(in the rows, 128 means zero)
Known rows, with every step that occurs
dobof -> nede -> mafi: [151 129 113 172 133 107 143 117 136 143 120 103 132 140 145 144 105 110
 133 126 119 143  78 131 144 123 156  94 114  68 130 185 130  88 114 116
 130 134 107 152 157]
dobof -> tuzuf -> remeroz -> fovo: [121 148 141  99 117 115 117 151 169 142 121 179  70 130 150 150 135 108
 103 169  95 145 154 141 136 120 114  96 137 156 137 117 118 147 112 143
 157 166 115 218 137]
nede -> mafi -> tiriz -> monup: [155  97 163 183 127 109 114 145 115 170 122 103 130  83 127 187  94  76
 126 132 147 126 114 114 139 147 200  95 122  68  94 138 138  94 106 111
  90 144 156 126 115]
lutur -> mafi: [156 111 127 143 125 120 114 132 113 140 156 115 128 130 120 161 110 114
 138 138 128 127 110 111 122 128 156 117 119  98 130 137 125 106 127 133
 132 133 139 132 133]
dobof -> nede -> lutur -> mafi: [186 118  97 196 108  88 119 111 120 131 156 107 132 156 144 162  93  94
 142 130 120 140  63 118 127 131 174  97 103  58 139 197 117  71 123 123
 136 139 116 157 159]
lutur -> nede -> mafi -> tiriz: [182 104 144 187  94 108  95 124 119 166 158  94 139 147 112 192  89  87
 126 142 147 135  87  93 125 149 190  92 116  61 105 152 120  89 121 107
 119 141 158 164 145]
remeroz -> fovo: [135 134 141 111 135 112 133 157 133 140 113 145 103 119 143 130 141 125
 129 136 114 137 138 107 128 133 129 104 118 152 153 121 123 140 127 116
 130 127 115 155 140]
nede -> mafi: [152 122 132 149 126 126 127 128 120 143 142 109 136 127 128 155 100 114
 133 130 121 145 114 121 132 122 151 104 116  89 133 148 130  99 119 123
 129 123 131 146 142]
lutur -> nede -> dobof -> tuzuf: [150 136 125 130  73 162 104  93 155 139 141 171 112 174 105 133 102  97
  85 169 133 119 101 136 121 137 176 107 108 130 144 167 120  97 137 115
 166 144 139 160 144]
remeroz -> tuzuf -> bafuf -> fuso: [101 106  67 123 103 123  73 161 152  96 149 143  76 181 138 173 132 100
 100 145 109 179 172 116 178 151  88 111 123 134 169 120 107 146 129 104
 131 118 148 194 138]
lutur -> nede -> mafi -> tiriz -> monup: [190  86 157 199 101 109  93 131 115 161 133 103 134  99 117 200  93  68
 134 137 145 132  95 100 130 152 228  90 110  54  88 153 131  80 106 100
 101 139 169 145 117]
remeroz -> tuzuf -> bafuf -> fuso -> tiriz -> monup: [122 104  72 107 120 133  83 140 140  90 125 161  58  95 158 179 159 104
 113 133 108 165 164 106 188 136 135 102 118 131 157 120 118 126 119  88
 153 108 158 151 112]
tuzuf -> bafuf -> fuso -> roto: [110 116  99 146  96 124  69 145 133 107 133 133  78 171 139 175 156 119
 118 139 140 177 166 115 161 136  89 120 150 138 166 140 140 143 135  84
 116 102 133 199 141]
remeroz -> tuzuf -> bafuf -> fuso -> tiriz -> mafi: [130 118  57  83 117 140  68 121 136  88 168 125  53 151 148 162 147 113
 109 144 112 176 160 100 174 133 113  87 131 143 146 100 103 125 111 105
 186 132 168 171 130]
tuzuf -> bafuf -> fuso: [110 110 102 133 109 120  83 147 146 109 141 124  97 161 133 164 146 116
 115 141 120 162 171 126 159 144 103 114 120 132 162 136 112 138 142 104
 130 123 148 197 138]
remeroz -> tuzuf -> bafuf -> fuso -> tiriz: [114 119  61  95 113 135  82 133 145  94 149 153  63 141 153 171 155 121
 105 141 110 171 155  97 182 129  96 105 126 138 174 121 106 136 132  95
 170 111 148 170 142]
fuso -> fovo -> remeroz: [157 132 101 139 169 137 112 143 172 112 105 142  93  94 111 121 145 131
 149 161 106 119 120 112 194 122  99 139 130 124 167 135 111 123 131  99
 142 127 117 148 147]
monup -> tuzuf -> bafuf -> fuso -> tiriz -> mafi: [119 124  76  86 119 136  54 127 135  82 165  86  61 117 154 162 163 119
 124 158 124 157 180 128 160 102 148 103 123 138 154 129  68 120 128  96
 188 137 169 199 126]
mafi -> tiriz -> monup -> tuzuf -> bafuf -> fuso: [ 96  86 113 164 106 102  47 184 145 111 124  98  80 104 141 206 139  69
 106 161 149 142 195 138 172 144 170 117 121 105 139 140  76 135 130  83
  93 141 175 202 107]
dobof -> tuzuf: [114 138 131 111 100 142 124 118 149 136 123 144 105 131 128 137 121  98
 106 153 122 118 137 156 137 117 138 122 135 138 139 129 116 127 126 133
 144 155 134 133 137]
nede -> mafi -> tiriz: [146 112 150 172 117 109 117 135 119 174 145  96 134 132 124 178  90  97
 118 138 151 134 106 108 134 143 165  95 128  72 109 139 126 102 118 118
 108 147 145 146 145]
remeroz -> fovo -> fuso -> tiriz -> mafi: [171 160 118  74 161 138 111 124 141 135 128 115  85  77 154 112 171 125
 162 158 124 142 118  79 145 120 139  61 126 187 146  88 122 125 122  95
 163 135 123 129 128]
nede -> dobof -> tuzuf -> bafuf -> fuso: [ 97 128 104 120  77 156  78 121 177 127 142 170  76 192 121 156 122  92
  65 176 129 147 166 145 162 145 122  93 113 146 180 157 112 122 151 101
 155 145 146 209 151]
mafi -> tiriz -> monup -> tuzuf -> remeroz: [115 109 140 161 134 100  84 167 140 126 121 119  97  74 146 179 123  91
 117 155 147 125 159 148 138 125 171 132 145  94  80 131  97 133 102 128
 102 162 149 193  86]
monup -> tuzuf -> remeroz -> fovo: [117 139 124 112 142 101 103 183 149 111 128 143  77 109 163 149 142 124
 126 164 107 150 170 133 131 108 123 118 122 144 143 133  87 149 118 129
 145 140 110 238 124]
nede -> mafi -> tiriz -> monup -> tuzuf: [136  96 144 180 120 108  94 167 118 147 125  84 119  66 139 193  94  67
 126 150 151 123 139 134 142 123 217 110 116  65 110 152  94  95 106 103
  96 143 159 150 110]
dobof -> tuzuf -> bafuf: [ 88 133 130 111  84 145 104 126 156 114 133 136  88 159 121 166 118  92
 109 163 124 136 167 161 151 124 123 106 121 132 151 132 106 141 128 132
 145 145 139 158 132]
bafuf -> fuso -> fovo: [169 133  84 132 150 117  92 144 166 127 128 145  94 108 127 142 159 129
 125 156 106 144 126 111 171 129 109 143 135 142 172 132 120 121 158  95
 137 133 135 186 148]
lutur -> mafi -> tiriz -> monup -> tuzuf -> bafuf: [118  83 141 172 106 106  61 178 118 119 146  80  92  97 125 230 101  57
 131 166 162 125 166 130 146 133 207 108 107  65 121 146  79 119 114 110
  98 145 172 162  94]
remeroz -> fovo -> fuso -> tiriz -> monup: [164 146 132  94 164 130 125 141 148 135  85 149  91  21 166 131 182 114
 164 147 120 133 123  84 161 118 160  76 113 171 157 109 136 127 129  76
 132 110 112 113 109]
fuso -> bafuf: [121 126 105 140 111 139 123 133 121 125 142 138 114 143 117 154 117 145
 126 126 125 148 137 123 153 108 130 134 135 148 143 131 139 133 131 115
 108  96 118 150 112]
mafi -> tiriz -> monup -> tuzuf -> remeroz -> roto: [106 104 127 154 135 116  70 155 140 134 106 137  84  90 151 175 140  70
 129 163 146 123 141 149 147 137 151 116 156  96  96 129 114 133  86 116
 108 188 136 194  93]
tuzuf -> remeroz -> fovo -> fuso -> tiriz -> mafi: [173 166 119  75 168 125  97 125 155 128 141 133  71  84 165 124 172 136
 158 164 115 160 127  82 143 118 115  61 140 175 118  87 127 133 110 114
 174 149 117 190 116]
bafuf -> fuso -> tiriz -> monup -> tuzuf: [135 115  88 111 141 126  89 140 134 101 113 126  89  35 169 150 175 118
 125 139 119 128 155 131 162  95 187 134 123 134 152 146  90 105 132  84
 156 121 153 155 114]

Rows
[120 124  73 125 123 143  60 152 214  98 114 151  44 132 117 168 156  89
 115 203  93 140 172 136 235 126  82 119 127 139 210 141  82 131 143  83
 164 148 144 221 166]	dobof -> tuzuf -> bafuf -> fuso -> fovo -> remeroz
[135 104 124 205 129  89 109 156 133 146 103  76 114  79 153 186  99  61
 126 146 150 123 100 146 157 124 222  98 115  42 110 188  92  85 100  98
  93 155 133 157 123]	dobof -> nede -> mafi -> tiriz -> monup -> tuzuf
[136 140 141 114 145 103 123 160 147 134 125 163  91 125 151 143 143 137
 125 145 104 154 146 115 127 132 106 103 128 146 127 116 128 147 115 137
 141 140 107 214 127]	tuzuf -> remeroz -> fovo
[186 111 116 172 103 106 104 123 103 131 178 112 136 141 128 170  89 102
 141 137 121 141  99 108 114 129 175 104 107  79 141 161 119  83 129 129
 136 128 143 151 146]	nede -> lutur -> mafi
[158 142 121  89 140 148 121  88 112 122 149 112 104  98 137 115 143 140
 140 127 129 128 113 109 123 111 154 102 138 138 104 107 130 108 110 130
 180 143 148 103 121]	fuso -> tiriz -> mafi
[100  94  95 139 115 118  60 178 145  81 122 110  84  98 147 183 150  87
 122 153 121 153 203 154 169 124 157 127 108 123 163 149  79 132 130  90
 117 119 159 204 105]	tiriz -> monup -> tuzuf -> bafuf -> fuso
[163 153 130  99 173 120 113 144 162 131  96 167  78  27 175 141 185 126
 158 155 110 150 132  89 158 118 136  75 129 165 130 106 143 134 118  97
 141 124 107 170  97]	tuzuf -> remeroz -> fovo -> fuso -> tiriz -> monup
[ 98 115  97 117 106 136  98 151 137  93 145 142  85 171 127 165 109 103
 118 141 121 162 162 124 159 142  96 115 120 121 151 116 114 152 116 124
 129 115 134 149 120]	remeroz -> tuzuf -> bafuf
[137 122  52 122 128 123  66 168 176  94 144 156  51 154 127 178 139 103
 116 170  95 178 159 105 201 142  77 126 125 134 194 121 106 145 145  93
 139 121 138 207 142]	remeroz -> tuzuf -> bafuf -> fuso -> fovo
[136 116  74 143 151 128  63 160 194  92 119 137  64 128 118 158 163 118
 136 175  98 150 164 109 226 137  75 126 121 126 201 140  93 134 147  79
 148 120 137 217 157]	tuzuf -> bafuf -> fuso -> fovo -> remeroz
[135 148 103 128 140 119 102 167 163 132 137 162  82 129 145 161 144 141
 145 164 111 179 148  94 174 114  90  90 139 188 159 107 138 158 133 101
 102 100  86 237 107]	tuzuf -> remeroz -> fovo -> fuso -> bafuf
[111 108  79 130 139 141 110 150 153 102 118 151  98 137 127 126 120 108
 123 143 108 132 132 113 189 136  91 124 131 124 153 115 103 131 101 112
 137 121 127 129 146]	fovo -> remeroz -> tuzuf
[102 127  77 100 115 129  71 141 145  85 147 110  72 110 160 171 171 128
 117 154 124 150 175 130 171  99 132 120 113 132 179 150  74 131 146  87
 175 116 149 200 136]	monup -> tuzuf -> bafuf -> fuso -> tiriz
[143 152 127 117 156 109 105 165 171 137 120 152  96 113 156 135 157 124
 148 166 112 162 139  99 148 136  88  87 133 169 141 105 130 153 128 112
 123 135  96 213 125]	tuzuf -> remeroz -> fovo -> fuso
[162 130  90  92 138 133  94  99 128 124 152 112  94 105 148 123 166 137
 122 130 118 141 128 102 144 119 147 102 141 148 123 110 118  99 126 108
 181 145 163 147 137]	bafuf -> fuso -> tiriz -> mafi
[159 134  97 180 111  95 135 106 134 120 129 120 131 152 152 130 109 110
 133 120 119 141  80 136 133 132 151 107 115  86 137 187 122  94 125 119
 130 134 103 151 154]	dobof -> nede -> lutur
[ 95 123 102 116  82 132  77 136 171 114 137 138  77 168 133 175 140  88
  92 167 114 151 180 151 167 131 112 107 126 143 168 134 102 137 139 109
 148 150 151 203 148]	dobof -> tuzuf -> bafuf -> fuso
[151 113  39 133 162 129  77 166 191 100 117 166  60 118 129 140 150 110
 122 173  85 149 132  93 230 136  74 137 139 137 197 122  94 124 131  81
 148 124 134 186 166]	bafuf -> fuso -> fovo -> remeroz -> tuzuf
[124 120  70 127 148 145  82 165 182  78 122 154  52 138 112 160 127 106
 138 174 100 151 152 107 223 135  67 124 120 116 191 122  95 147 120  98
 146 113 123 167 140]	fuso -> fovo -> remeroz -> tuzuf -> bafuf
[102 103  96 154 104 123  50 175 131  82 112 121  61 107 152 194 159  89
 125 150 139 169 196 140 170 118 144 134 139 131 166 157 109 136 122  68
 104  98 147 206 107]	tiriz -> monup -> tuzuf -> bafuf -> fuso -> roto
[131 111  59 134 154 145  49 149 195 101 107 153  51 144 119 153 185  97
 148 182  97 145 145 109 235 147  53 109 135 131 219 141 113 134 130  64
 150 148 124 218 166]	tuzuf -> bafuf -> fuso -> fovo -> remeroz -> roto
[109 123 119 108 122 141  97 137 127  78 120 116  78  54 153 170 150 112
 141 145 131 130 174 144 157  93 176 120 104 114 147 149  90 128 120 101
 155 108 145 137  89]	fuso -> tiriz -> monup -> tuzuf -> bafuf
[186 112 127 164 103 125 106 118 119 136 154 108 139 143 118 168  98 105
 139 133 117 148  94 108 122 126 179 101 102  78 128 162 124  84 122 112
 143 118 144 164 142]	lutur -> nede -> mafi
[170  86 139 193  99 107  73 155 117 141 135  81 122  85 126 210  91  58
 134 155 148 126 118 118 134 129 247 108 104  51 105 167  87  81 108  93
 108 139 169 169 113]	lutur -> nede -> mafi -> tiriz -> monup -> tuzuf
[161 120  73 142 167 127  83 152 188 114 108 146  85 100 123 130 167 126
 136 167  96 133 129 103 213 130  90 140 135 134 187 136 103 119 146  80
 146 131 131 190 167]	bafuf -> fuso -> fovo -> remeroz
[129 138  87 116 109 133  68 143 192 113 132 150  51 140 122 178 148  94
 106 191 100 153 166 143 191 121 104 123 128 145 195 139 100 136 156  97
 153 151 146 215 149]	dobof -> tuzuf -> bafuf -> fuso -> fovo
[141 141 131  94 158 112 110 161 139 107 106 160  61  23 183 154 170 128
 137 153 105 139 163 125 141  91 171 109 120 138 130 134 100 131 106 112
 167 131 123 198  94]	fuso -> tiriz -> monup -> tuzuf -> remeroz -> fovo
[147 126  86 131 171 153  97 133 173 122  90 159  81 110 116 118 163 108
 163 170 104 113 103 112 201 133  80 123 143 125 184 133 130 124 117  90
 148 154 103 149 158]	fuso -> fovo -> remeroz -> roto
[ 94  97  52 148 110 138  54 168 157  80 123 154  47 183 138 175 148  99
 114 154 120 182 171  98 219 145  52 116 155 136 190 128 116 146 108  66
 125  95 130 202 160]	fovo -> remeroz -> tuzuf -> bafuf -> fuso -> roto
[115 136 106 108 137 148  79 140 150  78 115 107  82  42 157 166 166  97
 164 167 142 137 168 130 178  97 161 103 107 139 160 136  91 134 133  78
 135 103 132 134  83]	fovo -> fuso -> tiriz -> monup -> tuzuf -> bafuf
[119 113  56 137 149 126  44 182 195  69 122 118  53 113 127 170 162 107
 136 192 102 146 183 131 229 115  92 140 114 124 218 155  53 136 148  67
 151 122 138 241 153]	monup -> tuzuf -> bafuf -> fuso -> fovo -> remeroz
[145 155 107 103 149 146 120 104 148 127 123 126 118  80 149 123 165 135
 155 144 139 129 104  98 154 109 123 104 131 155 147 119 131 124 144  95
 146 117 115 104 125]	fovo -> fuso -> tiriz
[138 145 104 111 161 135  88 136 162  96 115 132  92  23 172 147 171 117
 157 165 129 139 147 132 162  89 154 117 133 139 121 132 106 125 120 102
 144 124 123 168  80]	fovo -> fuso -> tiriz -> monup -> tuzuf -> remeroz
